Each row was made from one path, in order. Every step used is in the known rows, and no mark comes twice. Write each row's path.
Known rows
suvur, tebe: [  3  -8  -9  -9  -7   5  -2   0  -4   3  -8  -2 -14   9  10  -2  12   2
  -9 -14   3  -2  -9  -1  13]
tebe, bidad, vinizu: [ -8 -12 -21 -11 -13  11   4  -2  -6  -5  -2 -19   0   5   3  -7  18  -4
  -5 -11   6   3  10   4   3]
suvur, bosu: [ -8 -10  -5 -11  -3   4   5  -4   3  -4 -11  -3 -12   5  10 -10  14  -9
  -7 -11   4   9  -9  -9   8]
bosu, bidad: [ -9 -16 -10  -2  -4  11   7   4  -9  -4  -9   0  -6   5  17  -4  12  -6
 -17 -12   4   1  -2  -1   6]
tebe, suvur: [ -2 -14 -11 -12  -6  -2   1  -8   4   0  -5  -9 -11   3   2  -1  17  -4
  -8 -16   1   2 -12  -1   7]
bidad, bosu, suvur, tebe: [ 11 -16 -13 -10 -10  12  -2  -6 -11   6 -15  10 -23  21  13  -7  15   0
 -14 -18  10 -10 -16 -10  17]
tebe, bidad, bosu: [-10 -14 -16  -4  -3   6  -5  -6  -9  -9  -9 -10 -12  14   6  -2  25  -5
 -16 -25   9   1  -3  -1   7]
suvur, bosu, bidad: [ -8 -14  -7  -6  -3  13  11  -1  -4  -6  -9   0 -12   7  17 -10  11  -6
 -10  -9   3   3 -10 -11   7]
zuku, fafo, vinizu, bidad: [ -4 -11  -9 -17 -14  -9   5  -2  12  11 -11   7  -8   0  -1  -1  17 -18
  -6  -8   3  16  -2   6   2]
tebe, suvur, bosu, bidad: [ -2 -17 -10  -8  -7  11  10  -9   2  -4  -3  -3 -18   6  10  -8  14  -2
  -5 -10  -1  -2 -20 -13   8]
tebe, bidad: [-10  -9 -16  -8  -4   4  -2  -2  -4  -9  -5 -18  -7   7   4  -6  17  -1
 -13 -15   3   3   3   2   6]
fafo, zuku, bidad: [ -5 -11   0  -9   0   1   0  -5   6   0  -9   0  -4   0  -9 -11   2 -17
 -16  -5   8  17  -6   0   3]
bosu, bidad, takeb: [ -3 -16  -8   5   0  17   0   8 -10  -5  -8   7  -7   1  10  -4   8  -8
 -17  -6   2   5  -9   7   5]
zuku, fafo, takeb: [  2  -9  -2  -9  -7  -2   3  -1   5   6  -7   5  -9   1  -7  -5   9 -15
 -14 -11   7   9 -14   3   1]
zuku, bidad, tebe, suvur, bosu: [ -2  -6  -8 -15 -17   1   5 -16   8   1  -5  -6 -15  -3  -1  -2  10 -12
  -3 -10   5   2 -25 -15   9]
fafo, takeb: [ -2  -9  -1  -7  -1   0   2  -1   1   1  -9  -5  -9   7   1 -14  10 -11
 -15 -13   3   7  -7   3   2]
fafo, vinizu, bidad: [ -9 -11  -7 -16  -8  -7   4  -2   9   6 -13  -3  -8   7   7  -8  18 -14
  -7  -9  -1  14   5   7   3]
zuku, fafo: [ -4 -12 -10  -9 -10  -2   1  -1   1   3  -8   6  -5  -2   3   4  13 -11
 -12 -14   8   8  -9   1   5]
fafo, vinizu, bidad, takeb: [ -3 -11  -4  -9  -3  -1  -4   3   9   4 -12   5  -9   2   1  -9  15 -18
  -7  -4  -2  18   1  13   3]
vinizu, bidad, zuku, fafo: [ -7  -9  -5 -11  -4  -9  -2   4   4   3  -4   8  -7 -13  -7   0  13 -15
  -9  -8   3  20  -4  11  -1]
suvur, tebe, bidad, bosu: [  1 -11 -17  -6  -6  10  -8  -6 -10  -5  -5  -8 -18  19   6  -1  21   4
 -11 -23   7  -7  -9  -3  14]
bosu, suvur, tebe, bidad, takeb: [ 15 -10 -18  -7  -7  19 -10   1  -6  -3  -5  -5 -23  12   1 -13   7   8
  -8  -4   2  -7 -10  -1  17]
suvur, bosu, bidad, zuku: [ -7 -14  -4  -4  -4  17   5   4  -7  -8  -7   5  -7  -5  14 -11   5  -8
 -11  -2   0   8 -12  -3   7]
suvur, bosu, bidad, zuku, fafo, vinizu: [  2 -16  -3  -9 -21  17   9   4   2   1  -9  20   0  -9  11  -6   1 -16
  -6   5   0  11 -21   0   8]
vinizu, bidad: [-13  -9  -8 -11   3 -10   2  -1   3   1  -9  -7 -13   6   3  -7  21 -10
 -10 -16   3  13   6   3   1]
vinizu, bidad, tebe, suvur: [-11  -9 -17 -15 -11 -10   6 -11   3   2  -2 -17 -17   0  -1   0  28  -8
 -10 -17   1  -1 -10  -5   2]
zuku, bidad: [ -4  -9  -3  -8  -2  -3  -2  -3   4   1 -11   2  -4   1   3  -2   4 -14
 -10 -13   7  14  -2   4   4]
zuku, fafo, vinizu, bidad, bosu, suvur: [  6 -19 -11 -18 -16  -1   4  -7   5  14 -17  20 -18  13   4  -5  21 -19
 -10 -12  10   7  -9  -4   6]
suvur, tebe, bidad, zuku, fafo: [  7  -6 -16  -9 -15   9  -9   3  -4  -2   2  -2  -8  -6  -6   3   6   2
  -7  -7   2   2 -14   7  12]

Write each row's path
[ 10 -14  -1  -9 -10  11   7  -5   7   2   3  10 -14  -9  -8 -10   2 -11
  -7   1  -2   6 -37  -4   3]	tebe, suvur, bosu, bidad, zuku, fafo, takeb
[-11 -10 -14  -4 -15  17  15  -2 -12  -6  -8  -4 -11   3  22  -5  16  -7
 -14  -9   5  -6 -16 -16   9]	suvur, bosu, bidad, tebe
[-10  -8  -7  -9 -11   3   5  -7  -2   0  -9  -5  -4  -4  -6  -6   6 -18
 -19  -6   9   9 -12  -5   4]	fafo, zuku, bidad, tebe
[-17  -7 -15 -11  -8  -7   6  -2  -4   0  -8 -12 -12   1   6  -2  25 -12
 -14 -16   4   4   0  -2   2]	vinizu, bidad, tebe
[ 10 -11 -13 -13 -11  11   0  -1  -4   6 -12   1 -19  15  13 -10   9   4
 -11  -9   4  -9 -10  -8  17]	bosu, suvur, tebe
[ -3 -11  -6  -7 -10   1  -2   4  -2   0  -6   9   0 -14  -2   2   7 -13
 -13  -7   4  15 -13   9   5]	bidad, zuku, fafo
[ -1 -16  -6  -8  -7  14   5  -4   1  -7  -1   1 -13  -5   6  -9   6  -4
  -6  -3  -5   3 -24  -6   8]	tebe, suvur, bosu, bidad, zuku
[ -6  -8 -15 -13 -17   4   9 -13   3  -3  -5 -12 -17   1   4  -4  21  -6
  -5 -12   2  -5 -26 -16  10]	bidad, tebe, suvur, bosu
[ 11  -8 -17 -11 -12  17  -6   2  -6  -4  -4  -7 -16   6   5 -13   6   9
  -9  -4  -1  -6  -7   0  17]	bosu, suvur, tebe, bidad, zuku
[  4 -16  -6  -8  -6   5  -1  -8  -3   4 -18  14 -15  13   7  -6   8 -15
 -16 -17  14   5  -9  -5  10]	zuku, bidad, bosu, suvur
[  1 -19 -15 -12 -15  19  16  -8   2   0   1  -5 -10   4   9  -9  15  -6
   2  -5   2  -2 -14 -11   4]	tebe, suvur, bosu, bidad, vinizu
[ -3 -14  -5 -13  -8   8   6  -6   3   3  -5  -3   3  -2  -9 -12   3 -20
  -9  -1   9  17   0   4   0]	fafo, zuku, bidad, vinizu
[ -6  -9 -17 -10 -17   1   5  -9  -1   0  -5 -13 -12   0   5   3  22  -4
 -13 -16   2  -7 -18  -7   7]	bidad, tebe, suvur
[ -2 -16 -19  -8  -7  11  -2  -7 -10  -5 -12  -6 -18  20   9 -11  21  -2
 -16 -19   9  -6  -3  -8  11]	tebe, bidad, bosu, suvur
[ -7 -10 -15 -20 -22  -6   8 -11   9   7  -6 -11 -13   2   2  -1  25 -11
  -6 -10  -3   0  -9  -1   4]	fafo, vinizu, bidad, tebe, suvur
[ 10  -9 -20 -13 -12  14  -2  -2  -6  -1  -5 -12 -22  18   8 -13  12  11
  -8 -10   3 -12  -4  -8  17]	bosu, suvur, tebe, bidad
[  1 -13  -8 -13 -20   1   3  -1   6   8 -13  11   0   0   5   3  11 -16
 -10  -8   5   9  -9   5   7]	zuku, fafo, vinizu
[  2 -18  -3 -11  -3   7   0 -10  -2   3 -16  11 -15  11  -4 -15   5 -18
 -20 -10  15   9 -13 -10   8]	fafo, zuku, bidad, bosu, suvur
[  1 -11  -6 -11  -8  -3  -4   2  11   9  -9  15  -7  -5  -7  -2  13 -20
  -7  -3   2  19  -8  14   1]	zuku, fafo, vinizu, bidad, takeb
[ -3 -16  -8  -2 -11  11   3   9  -9  -1  -5  14  -1 -12   7   3   3 -11
 -16  -4   4   9 -13   6   5]	bosu, bidad, zuku, fafo
[ -6 -14 -20  -5 -19  12  11  -5 -10  -3  -2  -9 -11   1  13   4  18  -4
 -16 -13   1 -14 -19 -10   7]	bosu, bidad, tebe, suvur
[ -6 -11  -3 -15  -8  -4  -1   4   8   3 -11   2  -4  -4   4 -10  12 -16
  -7  -3  -5  20   3  15   2]	fafo, vinizu, bidad, zuku
[-12  -8  -4 -10   2  -7  -2   4   1  -2  -7  -3  -8  -6   0  -8  14 -11
 -11  -9  -1  19   3  12   1]	vinizu, bidad, zuku
[ -2 -14  -5   1   2  20   3   4  -5  -7  -8   8 -12   1  11 -11   7  -8
 -10  -2   2   7 -15  -3   7]	suvur, bosu, bidad, takeb
